In the rows, 128 means zero.
Known rows, with every step that occurs
mifa nivubev lugudi: [200 126 121 118 147  94 115 127 145  89 110 129 150  80 139  66 108  97
 134 154 116 124 151  94 152 135 129 132]
kapod barid nipere lugudi nivubev mifa: [121 177 173 127 147 149  87 114 172 142  71  99 134 107 141 126  83 131
  82 148 117 141 104  95 118  98  94 116]
mege lugudi nivubev: [200 138 114  84  94  54 167 159 169 114  95 134 150 110 121 117 139  93
 196 142  66 106 107  83 139 119 148  88]
kuvovas zelu: [196  89 125 162 129  92 120 112 144 111 170 150 124 153 120 112 155 120
 120 109 111 139 143 127 105 107 119 160]
lugudi nivubev mifa: [176 130 136 134 151  69 145  95 160 124 104 129 119  97 107 156 101 124
 150 134  88 122 118  89 159 102  92 104]
mifa nivubev: [169 105 104  99 147  79 123 157 113  94 124 141 138  82 147  90 131  93
 150 126  96 104 153  96 139 156 152 120]
nipere dosit kapod barid zelu: [ 59 114 152 130 152 193 130 143 116 172 156 117 138 154 162 165 115 206
 145  77 115 149 108 160 116 158  96 194]
barid zelu: [117  95 124 127 136 102 111 167 153 151 145 125 148 139 118 114 157 147
 132 100 117 141 133 127 152 117 115 144]
kapod barid nipere: [ 94 123 147 142 186 152  75 149 144 173 127 120 136 108 167  98 145 117
 108 107 129 163 138 113  66 138 144 125]
kuvovas zelu lugudi nivubev mifa: [211 141 146 182 140 100 176  49 134 114 129 155  99 141  73 160 143 111
  96 137 121 105 118  88 132  59 110 149]
kapod barid nipere dosit zelu: [ 55 128 178 119 158 180 108 168 122 180 151 120 121  81 176 124 134 179
 103 139 126 171 120 141  62 175 127 123]
nipere lugudi zelu: [145 133 118 139  74  85 145 151 163  83 122 138 103 181 149  95 120 123
  98 145 127 121 157 113 179 122 113 116]
lugudi zelu: [139 108 116 156 114  71 174 145 152 115 142 156  97 144 141 108 142 124
 141 124 102 119 155 102 151 137 119 127]
dosit kapod lugudi: [137  95 110 155 148 168 104  83 103 110 125 137 114 169 119 134 129 125
 150 112 158 176 154 162 139  93 108 106]
kapod dosit: [128  95 114 150 149 122 110  93 148 134 124 139 147 152 164 105 124 104
 158 117 146 149 145 139 114 167 154 133]
kapod barid zelu lugudi nivubev: [ 82 154 131 142 132 123 136 118 130 187 101 138 126 167 100 123 182  98
 144  83 137 105  94 100 139 115 156 161]
kapod dosit nipere lugudi zelu: [127 129 128 129  60 124 154 139 154  90 119 129 107 177 189 109  48 153
 143 138 148 106 122 157 131 163 119 138]
kuvovas zelu lugudi: [192 110 121 177 140 117 135  90 116 112 165 160 106 182 108 118 184  95
  84 117 156 128 153 119 108  83 154 146]
nipere barid zelu lugudi nivubev: [110 164 116 120 101 108 139 145 114 153 140 127 126 149  92 167 177 112
 117 111 123  86  77 121 156 120 141 163]
nivubev lugudi: [188 120 129 149 148 101  96 104 176 118 125 122 137 130 133  90 120 113
 121 142 144 165 152 119 147 107 116 115]
nipere lugudi nivubev mifa: [183 156 136 116 112  84 117 101 171  93  83 110 124 132 116 144  79 123
 109 156 110 124 121 101 186  87  88  94]
kapod dosit zelu kuvovas: [109  98 147 101 169 169 140  86 118 173 130 134 123 175 101 109 148  90
 153 121 137 142 176 148 128 152 169 102]
barid kapod lugudi: [ 85 104  88 152 118 146  56 117  96 109 121 131 161 121 114  83 181 108
 116 122 172 166 157 144 106 113 143  87]
barid nipere dosit kapod: [112 123 127 109 169 165 146 170 126 123 170 121 121  81 192 182  97 198
 101 131  73 162 154 139  70 149  82 102]
barid kapod dosit nipere: [ 87 101 108 103 132 141 100 146  99 127 137 123 161  91 176 127 100 150
 163  96 137 135 135 175  43 174 140 119]
dosit zelu lugudi nivubev mifa: [156 142 167 129 158 106 182  84 109 148 101 146  80 112  65 172 145 119
 121 154 134 131 126 106 161  78 111  89]
nipere dosit zelu lugudi nivubev: [122 156 125 105 101  96 190 129 107 130 137 152  87 112 123 167 152 130
 133 151 113 111 117 118 137 148 140  81]
mege mifa nivubev: [198 107 102  86 143 101 144 189 126  81  97 130 162  59 101 114 126  66
 174 150  82 113 135 107 175 138 163 175]
kapod dosit nipere: [139  96 121 117 135 127 113 122 135 129 136 125 132 131 183 129  70 138
 180 106 146 131 119 166  85 170 147 124]

Rows
[ 76 122  99 147 103 169  33 121  71 109 140 115 164 126 118 110 178 115
 101 130 184 151 122 169 102 133 149 127]  nipere barid kapod lugudi
[168 143 132 147 137 120 172  97 179 129 130 130 107 177  96  80 129  96
 111 143 112 115 185  85 179 102 129 109]  nivubev lugudi zelu kuvovas
[ 60  86 133 113 142 148 120 126  87 152 129 146 156  97 128 112 170 135
 148 116 139 171 159 174  72 171 129 126]  barid kapod dosit zelu
[210 135 125 132 104  99 203 166 164  70  86 140 146  65  89  82 104  85
 162 186  83 108 133  86 206 127 122 211]  mege mifa nivubev lugudi zelu
[ 88 108 144 112 106 165  96 157 120 160 164 101 157 143 163 155  84 180
 158 100 155 113  62 196 101 178 127 208]  kapod dosit nipere barid zelu
[169 128 134 174 112  86 164 114 183 110 129 143 110 141 131  83 120 129
 126 152 124 140 153  99 164 116  95 139]  nivubev lugudi zelu
[195 157 145  86  99  89 119 131 160  89  95  97 109 111 135 166  26 157
 130 146 113 108  95 129 158  91  80  83]  dosit nipere lugudi nivubev mifa
[172 152 130 149 161  94 162  74 133 125  99 137  99 126  95 163 129 101
 114 145 132 111 128  82 162  78 128  91]  zelu lugudi nivubev mifa
[108 171 174 119 151 148 190 131 121 149 127 129  93  49 116 188 119 182
  68 191 109 133 114  99 110 111  96  76]  barid nipere dosit zelu lugudi nivubev mifa
[116 109 120 100 161 139 118 150 147 170 148 112 145 176  83 111 167 115
 117  91 108 117 165 111 169 105 147 114]  barid zelu kuvovas
[ 86 122 142  83 130 200 106 143 115 179 165  89 154 178 126 152  93 149
 147  91 144  90  95 181 115 166 160 176]  kapod dosit nipere barid zelu kuvovas
[227 127 119 105 140 116 134 159 157  78  84 118 174  55  93  89 103  68
 155 177 102 134 133 105 187 118 141 186]  mege mifa nivubev lugudi
[116 110 105 153 121 184 113  91 103  96 146 128 121 157 156 150 105 166
 136 134 150 164 136 164 132 133 110 107]  nipere dosit kapod lugudi
[138 122 115 128 137 105 182 128 146 134 144 142  96 181 106 105 153  92
 128 117  92  95 188  86 166 122 150  96]  lugudi zelu kuvovas
[103 135 130 138 131 150 103 152 101 155 161 119 131 172 111 149 182 128
  78 115 174 118 107 143 153 113 154 170]  nipere barid zelu lugudi
[107 123 114  80 119 129  71 196  75 118 172 102 144  79 158 165 117 163
 124 101 127 118 107 184  60 155 127 126]  dosit nipere barid kapod
[ 70 179 199 137 165 187 165 107 111 183 111 125  95  73 129 173 123 171
  81 169 136 138  94 103  89 127 117 114]  kapod barid nipere dosit zelu lugudi nivubev mifa
[156 130 127 170 122 113 110  52 147 113  84 128 123 126  85 125 110 112
 149 154 147 139 107 103 174  83 105  94]  kapod lugudi nivubev mifa
[ 67 111  94 176  80 129 124 124 104 101 124 154 132 131 111  75 182 125
 123 133 152 140 159 124 124 122 124 112]  barid kapod lugudi zelu
[ 82 152  84 128  72 126  70 115  85 107 118 125 159 102 102 127 172 100
 141 126 132 121  93 148 105 141 135 120]  nipere barid kapod lugudi nivubev
[ 67 146 110 116  75 192 113 144  63 120 156 110 117 152 100 124 134 133
 115 121 155  85 130 163 108 130 152 114]  dosit nipere barid kapod lugudi zelu kuvovas
[118 145 106 124 116  85 163 140 138 151 118 144 124 144  89 137 180 108
 133 105 111  99 114  95 161 102 136 124]  barid zelu lugudi nivubev
[ 73 140 143 139 159 167  87 158 147 159 148 111 142  97 206 115 118 160
  96 128 124 150 121 116  61 177 145 125]  kapod barid nipere dosit
[ 64 158 164 125 138 178 153  70  52 157 109 136 133  93  85 189 155 131
 110 153 158 124  97 159  95 143 127 157]  nipere barid kapod dosit zelu lugudi nivubev mifa
[ 76 133 113 112  57 139 141 161 118  88 121 128 137 136 181 107  80 164
 128 127 140 110 138 167  87 168 113 134]  barid kapod dosit nipere lugudi zelu
[112 116 119 141 146 127 126 147 126 153 141 134 128 166 106 120 186 122
  94 108 163 130 143 118 157  93 150 129]  barid zelu lugudi
[152 150 108  85  66  98 121 122 158  96  93 117 132 142 175 133  41 120
 179 124 118 102  91 156 116 162 126 107]  kapod dosit nipere lugudi nivubev
[157 120 128  97 122 116  82 171 108 121 171 103 114 118 167 167  84 150
 141 111 135 114  93 175 103 148 132 132]  dosit nipere barid
[ 53 135 147 147 162 218 146 125  87 173 152 126 120 184 151 172 144 181
 109  85 158 139 117 152 119 134 130 179]  nipere dosit kapod barid zelu lugudi
